Each row comes from the steps of one walk. Every step used is in the known rows, and no mark comes twice. Write the walk behind each row, first mark first.
Known rows
gezegoz > libi > fefi > favusom: [-0.11 -0.03 -0.15  0.08  0.38 -0.04 -0.07  0.16  0.00  0.05  0.12 -0.11
 -0.31 -0.22 -0.31  0.07 -0.12  0.24 -0.24 -0.19  0.13  0.03 -0.06 -0.15
 -0.05]
suvi > libi > gezegoz > zekoz: [ 0.09 -0.09  0.23 -0.43  0.04  0.10  0.10  0.02 -0.21  0.10  0.16  0.13
 -0.02  0.04  0.03  0.06  0.06  0.06  0.00 -0.03  0.02  0.05  0.04  0.09
  0.32]
gezegoz > zekoz > suvi > libi > fefi > favusom: [ 0.05  0.06 -0.03 -0.08 -0.03 -0.04 -0.09 -0.13  0.22 -0.06  0.09 -0.01
 -0.04 -0.03 -0.05 -0.21  0.23 -0.12  0.07  0.09  0.10  0.00 -0.08 -0.15
 -0.28]
fefeka > suvi: [-0.07 -0.03  0.05  0.53 -0.30  0.16  0.06  0.04  0.22  0.00 -0.15 -0.18
  0.04  0.30  0.51 -0.21 -0.26  0.01  0.04 -0.06  0.17 -0.21 -0.20  0.30
 -0.18]
nukisi > fefeka > suvi > libi: [-0.40  0.02  0.20 -0.12 -0.13  0.09 -0.04 -0.11  0.21 -0.08 -0.12 -0.20
 -0.05  0.24  0.30  0.18 -0.19  0.08  0.11  0.15  0.23 -0.03 -0.27  0.33
 -0.01]
fefeka > suvi > libi > fefi > favusom: [-0.17  0.01  0.15  0.11 -0.12 -0.20 -0.04  0.20 -0.01 -0.01  0.01 -0.29
 -0.01  0.16  0.08 -0.15 -0.19 -0.04 -0.03  0.14  0.07 -0.07 -0.36  0.33
 -0.10]
favusom > fefi > zekoz > suvi: [-0.05  0.22 -0.03  0.06  0.15 -0.20 -0.04  0.06 -0.08 -0.01  0.01  0.05
  0.10  0.06 -0.05 -0.02  0.18  0.00 -0.01  0.14 -0.31  0.26  0.07 -0.21
 -0.26]
nukisi > fefeka > suvi > libi > fefi > zekoz > gezegoz: [-0.46  0.09  0.08 -0.13 -0.06 -0.16 -0.12 -0.13  0.12 -0.14 -0.08 -0.18
  0.15  0.01  0.03  0.20 -0.18 -0.08  0.13  0.28  0.19  0.00 -0.25  0.29
  0.13]
favusom > fefi > libi > gezegoz: [ 0.07 -0.03  0.02  0.13  0.22 -0.22  0.03  0.28 -0.26  0.10 -0.13  0.13
 -0.17  0.16 -0.21  0.17  0.04  0.17 -0.18  0.17 -0.41  0.10  0.25 -0.09
  0.13]
gezegoz > zekoz > fefi > favusom: [ 0.15  0.01 -0.12 -0.05 -0.09  0.11  0.08 -0.03  0.24 -0.06  0.09 -0.03
  0.03 -0.39 -0.04 -0.09  0.22  0.02  0.02 -0.43  0.01 -0.15  0.03 -0.15
 -0.18]
zekoz > suvi: [ 0.11  0.07  0.03  0.37 -0.29  0.22 -0.08 -0.15  0.08 -0.05 -0.16 -0.03
 -0.08  0.24  0.36 -0.26 -0.06 -0.22  0.18  0.21  0.12 -0.01  0.03  0.02
 -0.30]
suvi > libi > fefi: [ 0.02  0.00  0.23 -0.33  0.01  0.02  0.01  0.09 -0.35  0.06  0.02 -0.07
 -0.17 -0.07 -0.18  0.09 -0.18  0.15 -0.08  0.16  0.13  0.18 -0.20  0.17
  0.18]
zekoz > gezegoz > libi: [ 0.17 -0.06  0.04  0.10  0.05  0.13  0.02  0.07 -0.11  0.10  0.12  0.22
  0.07 -0.17  0.17  0.02 -0.10 -0.03 -0.10 -0.03  0.13 -0.34 -0.13  0.04
  0.25]
favusom > fefi > zekoz > suvi > libi: [-0.07  0.22  0.04 -0.16  0.18 -0.24 -0.04  0.09 -0.17  0.01  0.08  0.03
  0.09  0.08 -0.12  0.02  0.23  0.01 -0.05  0.17 -0.35  0.30 -0.03 -0.16
 -0.23]
nukisi > fefeka > suvi > libi > fefi: [-0.39  0.04  0.14 -0.09 -0.07 -0.01 -0.09 -0.08  0.17 -0.10 -0.17 -0.21
 -0.07  0.19  0.15  0.18 -0.25  0.04  0.10  0.22  0.23  0.00 -0.25  0.31
  0.05]
gezegoz > zekoz: [ 0.12 -0.07 -0.04  0.15 -0.12  0.33  0.12 -0.19  0.32  0.01 -0.01  0.08
 -0.04 -0.08  0.23 -0.11  0.06  0.19  0.03 -0.24  0.26 -0.12  0.03 -0.14
 -0.14]
fefi > zekoz > suvi: [-0.31  0.20 -0.20  0.24 -0.22  0.03 -0.07 -0.31  0.03 -0.15  0.03 -0.21
  0.29 -0.16 -0.01 -0.14  0.01 -0.18  0.18  0.09  0.06  0.22  0.09 -0.09
 -0.38]
fefeka > suvi > libi: [-0.10 -0.02  0.19  0.09 -0.21  0.06  0.05  0.09  0.02  0.02  0.01 -0.21
  0.05  0.33  0.37 -0.12 -0.17  0.04  0.00 -0.03  0.08 -0.10 -0.39  0.38
 -0.13]
favusom > galom: [ 0.16 -0.09  0.16  0.11 -0.04  0.31  0.14  0.04  0.20  0.18 -0.06  0.19
 -0.19  0.05  0.23  0.45 -0.29  0.19 -0.07 -0.05  0.13  0.00 -0.07 -0.27
 -0.04]
gezegoz > zekoz > suvi: [ 0.14  0.03 -0.11  0.23 -0.16  0.24 -0.02 -0.26  0.37 -0.05 -0.05  0.08
 -0.01  0.10  0.27 -0.25  0.17 -0.08  0.13 -0.07  0.18 -0.10  0.05 -0.16
 -0.32]
favusom > fefi > zekoz > gezegoz > libi > suvi: [-0.01  0.15 -0.11 -0.19  0.33 -0.31 -0.03  0.13 -0.12  0.06  0.08  0.16
  0.22 -0.09 -0.15  0.08  0.21  0.00 -0.11  0.04 -0.31  0.10 -0.10 -0.24
 -0.08]
libi > gezegoz > zekoz: [ 0.18 -0.15 -0.03  0.20  0.01  0.19  0.09 -0.06  0.10  0.05 -0.05  0.27
 -0.02  0.00  0.20 -0.07 -0.03 -0.06  0.10 -0.12  0.13 -0.12  0.43 -0.06
  0.35]

Write each row's walk
[ 0.13  0.00 -0.07  0.15  0.24 -0.29 -0.06  0.18 -0.15  0.05 -0.10  0.16
 -0.13  0.22 -0.23  0.07  0.18  0.04 -0.13  0.17 -0.45  0.08  0.26 -0.18
  0.02] -> favusom > fefi > libi > gezegoz > zekoz > suvi
[ 0.28  0.01 -0.14 -0.02 -0.11  0.26  0.12 -0.12  0.22 -0.04 -0.03  0.06
  0.02 -0.29  0.08 -0.03  0.15  0.08 -0.01 -0.54  0.01 -0.15  0.06 -0.11
 -0.08] -> gezegoz > zekoz > fefi
[ 0.05 -0.09  0.30 -0.37 -0.01  0.13  0.10  0.08 -0.37  0.12  0.11  0.07
 -0.07  0.08  0.06  0.08 -0.10  0.04  0.02  0.07  0.02  0.10  0.03  0.18
  0.36] -> suvi > libi > gezegoz
[ 0.13  0.05 -0.05 -0.06 -0.05  0.07 -0.08 -0.19  0.19 -0.04  0.01  0.04
 -0.02  0.06  0.03 -0.18  0.19 -0.08  0.08  0.02  0.13  0.00 -0.06 -0.11
 -0.21] -> gezegoz > zekoz > suvi > libi > fefi
[-0.08  0.00  0.11  0.12 -0.13 -0.09 -0.02  0.15 -0.04  0.01 -0.05 -0.22
  0.01  0.26  0.16 -0.12 -0.23  0.00 -0.03  0.07  0.09 -0.05 -0.34  0.37
 -0.02] -> fefeka > suvi > libi > fefi
[-0.12  0.07  0.12 -0.38  0.03 -0.16 -0.04  0.04 -0.41  0.00  0.13 -0.08
  0.11 -0.28 -0.36  0.12 -0.11  0.02 -0.06  0.22  0.06  0.19 -0.19  0.13
  0.21] -> suvi > libi > fefi > zekoz > gezegoz
[ 0.13  0.05  0.00 -0.09 -0.10  0.18 -0.02 -0.22  0.23 -0.03  0.06  0.05
  0.00  0.10  0.18 -0.20  0.24 -0.05  0.10 -0.03  0.11 -0.04 -0.08 -0.11
 -0.28] -> gezegoz > zekoz > suvi > libi
[-0.06 -0.06  0.11  0.07 -0.09 -0.03  0.05  0.08  0.06  0.04  0.05 -0.08
  0.10  0.33  0.30 -0.13 -0.07 -0.08  0.03 -0.07  0.02 -0.16 -0.19  0.32
  0.08] -> fefeka > suvi > libi > gezegoz > zekoz
[-0.25  0.11 -0.28 -0.06  0.03 -0.09 -0.03 -0.19 -0.06 -0.07  0.15 -0.04
  0.43 -0.39 -0.15 -0.02  0.03 -0.14  0.02 -0.06  0.04  0.00 -0.11 -0.13
 -0.09] -> fefi > zekoz > gezegoz > libi > suvi
[ 0.08 -0.07  0.18 -0.52  0.07 -0.02  0.08  0.11 -0.25  0.04  0.22  0.04
  0.01 -0.14 -0.13  0.06  0.13 -0.04 -0.01 -0.10 -0.10  0.05  0.03  0.07
  0.28] -> suvi > libi > gezegoz > zekoz > fefi > favusom
[-0.06 -0.12 -0.24  0.35 -0.08 -0.07 -0.06 -0.11 -0.06 -0.06 -0.13 -0.04
 -0.04  0.04 -0.26  0.01 -0.01 -0.06 -0.01  0.10 -0.13 -0.03  0.36 -0.04
  0.04] -> fefi > libi > gezegoz > zekoz > suvi
[-0.35 -0.01  0.13 -0.15 -0.04  0.05 -0.04 -0.14  0.27 -0.09 -0.10 -0.10
 -0.01  0.21  0.24  0.17 -0.08  0.00  0.14  0.10  0.20 -0.07 -0.13  0.25
  0.12] -> nukisi > fefeka > suvi > libi > gezegoz > zekoz
[-0.07  0.14  0.02  0.00  0.16 -0.13  0.06  0.12 -0.12  0.04  0.03  0.05
  0.07 -0.06 -0.07  0.10  0.10  0.19 -0.09  0.03 -0.24  0.24  0.06 -0.19
 -0.13] -> favusom > fefi > zekoz
[ 0.05  0.03 -0.08 -0.02  0.16 -0.23 -0.04  0.20 -0.14  0.05 -0.21  0.00
 -0.13  0.22 -0.20  0.07  0.09  0.16 -0.15  0.16 -0.38  0.10 -0.08 -0.15
 -0.23] -> favusom > fefi > libi > suvi
[ 0.12 -0.06  0.21 -0.57  0.14 -0.06  0.09  0.14 -0.17  0.09  0.25  0.13
 -0.01 -0.13 -0.17  0.24  0.12 -0.03 -0.04 -0.09 -0.13  0.06  0.00 -0.04
  0.28] -> suvi > libi > gezegoz > zekoz > fefi > favusom > galom
[ 0.01 -0.04 -0.18  0.10  0.37  0.10 -0.05  0.06 -0.04  0.08  0.01 -0.03
 -0.30 -0.08 -0.21  0.12 -0.19  0.30 -0.25 -0.28  0.14  0.04 -0.05 -0.10
  0.05] -> gezegoz > libi > fefi
[ 0.02 -0.02  0.08 -0.02 -0.09 -0.06  0.05  0.13  0.01  0.01  0.04 -0.09
  0.15  0.22  0.21 -0.09 -0.03 -0.12  0.03 -0.21 -0.10 -0.15 -0.17  0.33
  0.11] -> fefeka > suvi > libi > gezegoz > zekoz > fefi
[ 0.09  0.05 -0.01 -0.12  0.04 -0.05 -0.09 -0.09  0.28 -0.01  0.11  0.06
 -0.06 -0.02 -0.08 -0.05  0.21 -0.12  0.04  0.09  0.06  0.02 -0.11 -0.27
 -0.27] -> gezegoz > zekoz > suvi > libi > fefi > favusom > galom
[ 0.18  0.01 -0.33 -0.10 -0.09  0.07  0.02 -0.15  0.17 -0.11 -0.10 -0.06
  0.07 -0.25 -0.19 -0.03  0.21  0.03 -0.03 -0.45 -0.12 -0.13 -0.01 -0.15
 -0.24] -> gezegoz > zekoz > fefi > libi > suvi
[ 0.11  0.06  0.16 -0.06 -0.13  0.06 -0.10 -0.06 -0.17  0.00  0.00  0.03
 -0.04  0.31  0.18 -0.17  0.03 -0.29  0.16  0.29 -0.03  0.08  0.05  0.11
 -0.01] -> zekoz > suvi > libi > gezegoz
[-0.09 -0.02  0.25 -0.35  0.03 -0.12 -0.03  0.18 -0.32  0.04  0.12 -0.16
 -0.18 -0.16 -0.29  0.05 -0.11  0.11 -0.08  0.28  0.12  0.19 -0.23  0.12
  0.07] -> suvi > libi > fefi > favusom
[ 0.24 -0.11 -0.06  0.02  0.09  0.02  0.08  0.07  0.12  0.04  0.03  0.25
  0.02 -0.20 -0.02  0.13  0.05 -0.16  0.04 -0.26 -0.07 -0.11  0.40 -0.18
  0.35] -> libi > gezegoz > zekoz > fefi > favusom > galom
[ 0.21 -0.08 -0.07  0.25 -0.02  0.13  0.00 -0.13  0.15  0.00 -0.08  0.25
  0.03  0.12  0.22 -0.16  0.05 -0.24  0.17 -0.01  0.07 -0.10  0.44 -0.08
  0.24] -> libi > gezegoz > zekoz > suvi
[-0.08 -0.16 -0.21  0.29 -0.06 -0.02  0.00 -0.06 -0.09 -0.03 -0.13 -0.04
 -0.04 -0.04 -0.28  0.08 -0.06  0.07 -0.07  0.02 -0.08 -0.04  0.35 -0.05
  0.12] -> fefi > libi > gezegoz > zekoz
[-0.08 -0.04  0.03  0.30 -0.03 -0.15 -0.08  0.17 -0.06 -0.04 -0.10 -0.15
 -0.22 -0.29 -0.27 -0.08 -0.26  0.01 -0.01  0.31  0.26  0.06  0.05 -0.02
  0.01] -> libi > fefi > favusom
[-0.14 -0.06 -0.27  0.12 -0.19 -0.02 -0.07 -0.12 -0.06 -0.07 -0.29 -0.26
 -0.03  0.08 -0.23 -0.02 -0.11  0.05 -0.03  0.13 -0.05  0.02 -0.12 -0.02
 -0.37] -> fefi > libi > suvi
[ 0.20 -0.09 -0.07  0.07  0.03  0.03  0.07  0.03  0.05  0.00  0.03  0.18
  0.04 -0.21  0.01 -0.04  0.09 -0.16  0.10 -0.26 -0.05 -0.13  0.43 -0.08
  0.32] -> libi > gezegoz > zekoz > fefi > favusom
[ 0.09 -0.04 -0.03  0.10  0.25 -0.24  0.01  0.23 -0.16  0.08 -0.09  0.17
 -0.13  0.15 -0.24  0.14  0.13  0.18 -0.18  0.09 -0.41  0.07  0.25 -0.16
  0.10] -> favusom > fefi > libi > gezegoz > zekoz
[-0.25  0.09 -0.19  0.05  0.01 -0.03  0.00 -0.15 -0.10 -0.05  0.22 -0.02
  0.39 -0.44 -0.14  0.06 -0.02 -0.05 -0.03 -0.08  0.05  0.00 -0.03 -0.09
 -0.01] -> fefi > zekoz > gezegoz > libi
[ 0.29 -0.10 -0.10  0.09  0.01  0.14  0.10 -0.03  0.04  0.01 -0.07  0.24
  0.05 -0.15  0.08 -0.02  0.04 -0.13  0.07 -0.34 -0.04 -0.14  0.45 -0.03
  0.41] -> libi > gezegoz > zekoz > fefi
